What can hang from each mark:
zudilug: bekepuf nebe zinul
bekepuf: nebe neve vatumo zinul
neve: bekepuf
zinul: bekepuf zudilug
vatumo: neve
nebe: bekepuf zinul zudilug

Known rows, with every way that one mark hangs from another:
(nebe bekepuf zudilug): [ 13   1  41  15 -22 -30 -36  -9  10  53  23 -16  45 -29  -1 -14 -43  -6
 -19 -27  31]
(nebe bekepuf zinul zudilug): [ 23  -1  34  10 -17 -33 -26 -28  -6  44  10  -3  54 -29 -15 -13 -64  -8
   7  -7  43]
(zinul zudilug): [ 37 -32  35 -12 -17  -9 -25   3  18  55  10 -23  44 -28   7 -18  -1 -23
 -17 -17  10]
(vatumo (neve (bekepuf nebe))): [  2 -24  61  10 -12 -23 -32 -17  36  39  15  -1  27 -46  -8 -15   0 -21
  -6 -24  -5]
(zudilug (zinul bekepuf)): [ 13 -24  59   8   3 -35 -26 -10  16  36   7 -32  45 -21 -17 -20  -3 -11
  -3   8   4]
(bekepuf neve (zinul zudilug)): [ 49 -34  55   6  -4   9  29  -1  29  53  28  10  51 -20  14  -2   5   6
  -7 -10  25]
(zudilug (nebe bekepuf) zinul): [ 11   2  61  -5   2 -65 -33 -19 -28  17  14 -17  43 -21 -26 -22 -53 -19
   3  32  -1]
(zudilug (bekepuf neve zinul) nebe): [ 36   8  65   2   3 -47  20 -12 -16  17  38  -9  44 -16  -7 -11 -33 -10
  11  32   3]
(zinul (bekepuf neve) zudilug): [ 37 -42  65   8   6   0  18   7  51  74  25 -10  65 -36  16   1   8  12
 -30 -36  10]
(nebe (bekepuf neve zinul)): [ 37  -1  57  29   2 -19  11 -28  13  48  29  25  48 -30 -12 -11 -26   5
   2 -14  40]
(vatumo (neve bekepuf)): [ -1 -16  56   9 -18 -21 -29 -17  36  45   3 -21  27 -41   3 -18  -5 -25
   0 -22  -3]
(zudilug (bekepuf nebe neve vatumo) zinul): [  0 -17  54   0  15 -71 -18 -43 -13   9  17   8  46 -24 -50 -11  -4 -11
  -4  20  13]
(bekepuf (nebe zinul) neve): [ 27 -21  63  18  13 -28   0 -18   8  51  31  28  48 -38 -35  -5 -15   6
  10  -6  24]
(zinul (bekepuf neve vatumo) zudilug): [ 24 -53  62  11   1   6  27 -14  36  63  13  -5  70 -36   4  -2  11  12
 -42 -47   6]
(neve (bekepuf (nebe (zinul zudilug)) vatumo)): [ 10 -52  40  -5 -11 -12  -4 -44  -5  23   2  18  47 -42 -20 -12  14 -11
  -5 -11   9]
(nebe (bekepuf (vatumo neve)) (zudilug zinul)): [-13 -15  48  11 -19 -45 -41 -36   5  27  -1 -13  48 -27 -24 -16 -50 -12
 -26 -22  19]
(nebe zinul): [ 32  -9  38   6 -10 -22 -19 -25 -12  40   1 -16  42 -27 -24 -24 -30 -25
  26   6  21]
(vatumo (neve (bekepuf zinul))): [ 14 -21  57  11 -18  -7 -12 -20  36  33   7  -9  28 -34   6 -17  -1 -22
   6 -13   3]
(vatumo neve): [ 13 -10  56  14 -16 -23 -38  -9  29  48   6 -25  29 -35 -10 -25 -23 -31
  -6 -26  -1]
(neve (bekepuf vatumo)): [-10 -28  43   8 -23 -10  -9 -36  -3  36  -3 -18  39 -35  -3 -20  18 -16
  -8 -23   5]

Rows:
[ 43 -51  39   0 -24  15  11 -30  -5  21   1   0  51 -17  -8 -23   7 -18
 -20 -15  13] -> (bekepuf vatumo (zinul zudilug))
[ 13 -29  46   3  -6 -22 -17 -27   4  32  16  11  36 -41 -16 -12   7  -9
  13   2  14] -> (neve (bekepuf (nebe zinul)))
[  2 -20  50  -6   4 -73 -46 -49  -8  -6   4  -2  35 -27 -57 -24 -15 -35
  -6  19  -1] -> (zudilug (bekepuf nebe (vatumo neve)) zinul)
[  4  -4  42   6 -15 -48 -45 -13   4  39  16 -19  46 -22  -9 -13 -44  -6
 -12  -2  29] -> (nebe bekepuf (zudilug zinul))
[ 31  -5  52  -3 -12 -42   6 -37 -43  -8  16 -15  43 -14 -24 -28 -30 -30
  -1  28  -9] -> (zudilug (bekepuf vatumo zinul) nebe)
[ 42 -29  71  25   7  -5  18  -8  19  40  48  36  42 -27 -18  -5   7  13
  -4  -7  23] -> (bekepuf nebe neve zinul)
[  5 -37  62  20 -11 -21 -31 -36   6  25  10  11  35 -43 -46 -25  -8 -23
 -29 -38  -8] -> (bekepuf nebe (vatumo neve))
[  3 -39  74  18  14 -33  -4 -24  12  32  16   2  54 -29 -35  -9   6   9
 -19  -7   4] -> (zudilug (zinul (bekepuf nebe neve vatumo)))
[ 24 -20  65   8  -4 -24   9 -26 -28  24   6 -20  55 -26 -23 -21 -42 -13
   1   6 -11] -> (zudilug (nebe (zinul (bekepuf vatumo))))
[ 24 -61  45  -3 -16   7   9 -35   6  15  14  24  45 -34  -5 -11  32  -5
 -19 -12   9] -> (neve (bekepuf nebe vatumo (zinul zudilug)))
[-10 -10  45  -1 -12 -54 -20 -17  -2  28  12 -34  49 -12 -12  -7 -20  -6
 -14   6  17] -> (nebe (zudilug (bekepuf neve vatumo) zinul))
[ 29 -46  64  22 -12  -2  -5 -41   6   6  15  29  37 -31 -41 -25  -3 -19
 -21 -22   0] -> (bekepuf nebe (vatumo neve) zinul)
[ 12 -12  54  13   6 -50  -6 -38  -6  27  27  12  45 -35 -40 -14  -3 -10
 -13 -10  15] -> (zudilug (bekepuf nebe neve vatumo))
[ 10 -33  55  18 -18  -9  -3 -24  15  38  -1 -23  60 -28 -13 -12 -39  -3
 -13 -27  11] -> (nebe (zinul (bekepuf (vatumo neve))) zudilug)
[  7 -20  43  -8   3 -71 -41 -46 -24  -5   9  -4  39 -23 -56 -25  -6 -30
  -4  27   5] -> (zudilug (bekepuf nebe vatumo) zinul)
[ 16  -7  47  24   5 -31  12 -64 -17  42   0  28  62 -38 -43 -13 -48  -2
  11 -18  42] -> (nebe (bekepuf neve vatumo) zinul)
[ 33  -7  44  17 -23 -16 -17 -13  10  39  27  -1  46 -21   3 -14 -38  -1
 -13 -15  36] -> (nebe (bekepuf zinul) zudilug)
[ 18 -37  51   7 -20  -3  -6  -7  18  27  32   8  35 -28   9  -7  17   4
  -7  -3  14] -> (neve (bekepuf (nebe zudilug) zinul))
[ 49 -31  65   0  -3   1  34   5  14  44  33   6  53 -17  15  -1 -10   6
  -7   2  10] -> (bekepuf neve (zinul (zudilug nebe)))
[ 19 -19  72  13   2 -24  22 -23 -20  33  13 -12  60 -28 -20 -14 -41  -1
   2   2  -7] -> (zudilug (nebe (zinul (bekepuf neve vatumo))))
[ 30 -53  40  -2  -7 -14 -13 -41 -17  21   2  22  54 -37 -45 -19  -9 -18
 -15 -15  11] -> (bekepuf (nebe (zinul zudilug)) vatumo)
